Each row was made from one small tree. The marks that hang from a mark follow it in brackets, in the order of their numbers. Every link used is in the known rows. Write each row's tree.
Known rows:
Q281(Q486(Q604 Q808) Q999): [ 2.15  3.90 -0.48  0.84  0.50  0.47 -4.25  0.78  4.30  1.32  1.53  4.79
 -0.58 -1.66 -0.78  0.96  0.73  0.01 -3.20  0.08 -1.72]
Q808(Q486 Q999(Q604)): [ 1.30  1.60  2.38  0.16 -3.35  1.79 -0.30  1.26  0.28  1.07  0.83  1.61
 -0.84 -0.12  0.53  1.35  1.47  2.69 -0.78  0.86 -0.43]
Q486(Q102 Q281): [ 1.56  2.30  1.13 -0.21 -1.23  1.28 -0.32  2.36 -2.47 -0.42  1.09  0.89
 -1.90 -0.62 -0.86  2.51  1.87  1.10  1.94 -0.17 -0.01]
Q486(Q102 Q808): [ 2.58  1.24 -1.07  1.15  0.90  1.51 -1.24  2.84  0.37 -0.28  0.27  2.03
 -0.06 -1.75 -0.83  1.97  2.26  0.18 -0.29 -0.83 -0.93]
Q281(Q486(Q102 Q604 Q808) Q999): [ 2.71  3.22 -1.40  0.92  0.49  0.93 -3.99  1.84  2.73  0.37  1.08  3.95
 -1.21 -2.46 -0.27  0.82  0.94 -0.50 -2.00  0.05 -1.86]
Q999(Q808): [ 1.53  1.33  1.87 -0.36 -1.28  1.56 -2.06  1.44  0.56  2.12  1.65  2.93
 -2.00 -0.15 -1.11  3.09  0.41  1.22  1.35 -0.34 -1.67]
Q808(Q486(Q102 Q281 Q604) Q999): [ 1.03  2.03  2.92 -0.29 -3.49  0.36 -2.44  2.02 -0.87 -0.76  0.26  2.05
 -1.69 -1.94 -0.09  2.44  1.47  1.68 -0.92  1.23 -0.67]
Q281(Q486 Q999(Q604 Q808)): [ 2.43  3.35 -0.08 -0.64 -1.88  2.36 -2.19  0.88  1.36  2.95  2.83  2.24
 -3.15  0.90  0.88  1.28  0.01  0.62  2.23  0.29 -2.35]
Q999(Q281(Q486(Q102)) Q604): [ 0.53  2.69  0.43  1.44 -1.18  2.14  0.27  1.75  0.06  1.42  0.72  0.13
 -2.12 -0.38 -0.79 -0.84  2.96  1.00  0.98 -0.33 -0.54]
Q808(Q486): [ 1.99  2.09  2.43 -0.83 -1.64  0.41 -1.38  2.16  0.52  0.34  1.30  2.47
 -1.78 -2.51 -1.38  2.86  0.89  1.35 -0.73  0.34 -0.21]
Q281(Q486(Q808) Q999): [ 3.01  3.59 -1.09  0.71  0.83  1.13 -2.43  1.00  2.78  1.23  1.83  3.75
 -0.20 -0.96 -0.82  0.74  1.28 -0.53 -1.26 -0.50 -0.95]
Q808(Q486(Q102) Q999(Q281 Q604)): [ 0.88  0.71  2.02  1.32 -3.14  1.91  0.72  2.13 -0.33 -0.05 -0.42  0.52
 -2.31 -1.71  0.00  0.56  2.81  1.97 -0.48  1.04 -0.04]
Q808(Q486(Q102 Q281 Q604)): [ 1.69  2.64  2.21 -1.51 -2.51 -0.35 -2.39  2.94 -0.94 -1.14  1.00  1.50
 -3.22 -3.10 -0.55  3.21  0.97  0.88 -0.64  1.01 -0.62]
Q604(Q999(Q281 Q808(Q486))): [ 1.58  0.84  1.87 -0.18 -1.55  0.21 -0.73  2.11  1.90  0.01  0.94  0.72
 -2.91 -4.93 -1.99  2.55  0.58  0.73 -0.41  1.29 -1.19]
Q486(Q102 Q281 Q808): [ 2.53  2.12 -0.94  0.23  0.34  1.01 -0.77  2.74 -1.05 -0.76  0.64  0.96
 -0.53 -0.92 -0.45  2.21  2.54 -0.11  0.71 -0.55 -0.29]
Q999(Q281(Q486)): [ 0.19  3.08  2.18  1.26 -0.65  0.97 -0.80  0.42  1.63  2.00  0.95  2.45
 -0.92 -0.49 -2.61  0.01  2.33  0.73 -0.71 -0.56 -0.30]
Q604(Q999): [ 1.19  1.58  1.03  1.02 -0.19  0.99 -0.17  1.46  0.67 -0.24  1.17  1.34
 -0.29 -3.12 -1.72  2.09  0.61  2.54 -0.98  0.39 -0.58]
Q604(Q999(Q281 Q808)): [ 0.78  0.83  1.39  1.05 -0.75  1.03 -0.43  1.47  1.75  0.63  0.96  1.01
 -2.03 -3.31 -2.28  2.22  0.79  1.62  0.02  0.73 -1.35]

Which tree is each row?
[ 2.16  0.19  0.71 -0.09 -1.46  0.80 -0.65  3.32  0.43 -1.02  0.49 -0.21
 -3.39 -5.54 -1.58  2.40  0.96  0.07  0.86  1.25 -1.16]	Q604(Q999(Q281 Q808(Q486(Q102))))
[ 1.84  2.11 -1.22  0.79  0.54  0.23 -1.73  2.70  0.55 -1.99  0.37  0.29
 -0.31 -4.01 -0.48  2.36  1.46  0.85 -1.81  0.61 -1.15]	Q486(Q102 Q281 Q604(Q999) Q808)
[ 2.18  1.67  1.48 -1.85 -2.84  1.32 -1.50  2.38  0.55  1.72  1.99  1.35
 -3.36 -0.81  0.68  3.22  0.46  1.17  1.32  0.60 -1.85]	Q999(Q604 Q808(Q486))
[ 4.00  1.31  0.74 -1.78 -2.04  1.33 -2.76  3.30 -0.34 -0.05  1.74  2.61
 -4.81 -3.58 -0.08  3.70 -0.56 -0.50  2.05  1.22 -1.58]	Q281(Q999(Q808(Q486(Q102))))
[ 1.72  3.44  1.59 -0.55 -1.84  0.93 -5.00  0.29  2.88  2.82  2.39  4.81
 -3.07 -0.86 -0.49  1.99 -0.95  0.46 -0.50  0.61 -2.91]	Q281(Q486(Q604) Q999(Q808))
[ 0.43  1.44  1.66  0.53 -1.81  1.80 -0.35  1.42  1.19  2.40  1.40  1.11
 -3.29 -0.07 -0.68  2.04  1.33  1.74  1.00 -0.01 -1.55]	Q999(Q281 Q604 Q808)
[-0.66  3.53  2.98  1.44 -0.99  0.20 -2.50  0.25  3.14  2.10  0.77  3.44
 -1.24 -1.19 -2.56  0.22  1.83  1.41 -2.58 -0.26 -0.99]	Q999(Q281(Q486(Q604)))
[ 0.89  0.91 -0.44  2.77  1.20  0.22 -1.40  2.65  2.75 -1.65 -0.70  1.17
 -0.69 -5.62 -1.89  1.22  2.04  1.16 -3.76  0.75 -1.07]	Q486(Q102 Q604(Q999(Q281)) Q808)
[ 0.78  2.60  0.87  0.42 -1.40  0.71 -3.83  0.55  2.86  2.06  1.82  2.04
 -0.84 -2.16 -0.89  1.50 -0.33  1.23 -0.75  0.39 -2.89]	Q281(Q486(Q604(Q999(Q808))))
[ 0.52  2.46  1.34  1.16 -1.06  0.34 -2.54  0.64  1.56  0.48  0.36  3.55
  1.04  0.36 -0.41  2.04  2.17  1.78 -2.84  0.17 -0.98]	Q486(Q281 Q604 Q808(Q999))
[ 1.85  2.19  1.26 -0.86 -2.04 -0.43 -1.53  3.01 -0.48 -2.42  0.68 -0.11
 -2.33 -5.49 -0.59  2.95  0.50  1.31 -1.10  1.77 -0.64]	Q808(Q486(Q102 Q281 Q604(Q999)))
[ 1.68  3.01  2.24 -1.41 -2.10  0.20 -3.87  1.06  0.95  1.15  2.41  3.94
 -4.30 -1.01 -0.40  4.11 -0.91  1.14  0.23  1.30 -2.06]	Q486(Q281(Q999(Q808)) Q604)
[-0.63  1.25  2.60  2.46 -2.27  2.20  0.93  0.33  0.99  1.70  0.25  1.90
 -0.88  0.70 -0.74  0.41  2.56  3.41 -1.31  0.39 -0.18]	Q808(Q999(Q281 Q604))
[ 1.17  2.55 -1.03  2.57  1.45  0.55 -0.36  1.08  3.55  0.24  0.29  1.01
  1.39 -3.01 -2.31 -0.51  2.86 -0.02 -2.27 -0.28 -0.55]	Q604(Q999(Q281(Q486(Q808))))
[ 0.33  0.67  0.96  3.27 -0.40  1.04 -2.17  1.40  2.55 -0.06 -1.29  3.41
  0.00 -2.01 -1.36  0.68  2.99  1.51 -3.49  0.14 -0.97]	Q486(Q102 Q604 Q808(Q999(Q281)))
[ 1.08  2.34 -0.01  1.13 -1.28  1.72  0.17  0.85 -0.02  0.76  0.73  1.21
  1.14  2.01  1.06  1.33  2.79  1.77 -0.32 -0.04 -0.51]	Q486(Q281 Q808(Q999(Q604)))
[ 2.83  0.95  0.35 -1.60 -2.78  1.82 -1.26  3.52 -1.00  0.83  1.38  0.25
 -3.89 -1.62  1.16  2.95  0.80  0.58  2.55  0.46 -1.94]	Q999(Q604 Q808(Q486(Q102)))
[ 2.48  2.89  0.12 -0.45 -1.64  1.97  0.11  2.39 -2.32 -0.48  1.92  0.48
 -3.95 -0.79  0.89  2.19  0.94  1.49  2.13  1.07 -0.38]	Q486(Q102 Q281(Q999(Q604)))
[ 0.53  2.52  1.78  0.64 -1.29  1.20 -1.76  0.60  1.92  3.03  1.38  2.43
 -1.92  0.16 -2.08  0.75  1.62 -0.01  1.16 -0.58 -1.53]	Q999(Q281(Q486) Q808)
[ 1.60  1.68  2.85 -1.51 -2.70 -0.03 -4.11  2.05  2.09  1.40  1.44  3.60
 -3.12 -2.65 -0.79  3.98 -0.44  1.04 -1.23  0.92 -2.35]	Q999(Q808(Q486(Q604)))
[ 1.24  1.41 -0.18  2.03 -0.92  2.29 -0.28  0.86  1.40  1.46  0.46  2.23
  1.44  1.06  0.73  0.89  2.48  2.30 -1.54 -0.20 -0.98]	Q486(Q808(Q999(Q604)))
[ 1.62  2.33 -0.25  0.36 -0.13  0.25 -2.48  2.63  0.22 -0.71  0.37  2.06
 -1.11 -1.72 -0.42  2.57  2.00  0.46 -1.25 -0.14 -1.03]	Q486(Q102 Q281 Q604 Q808)
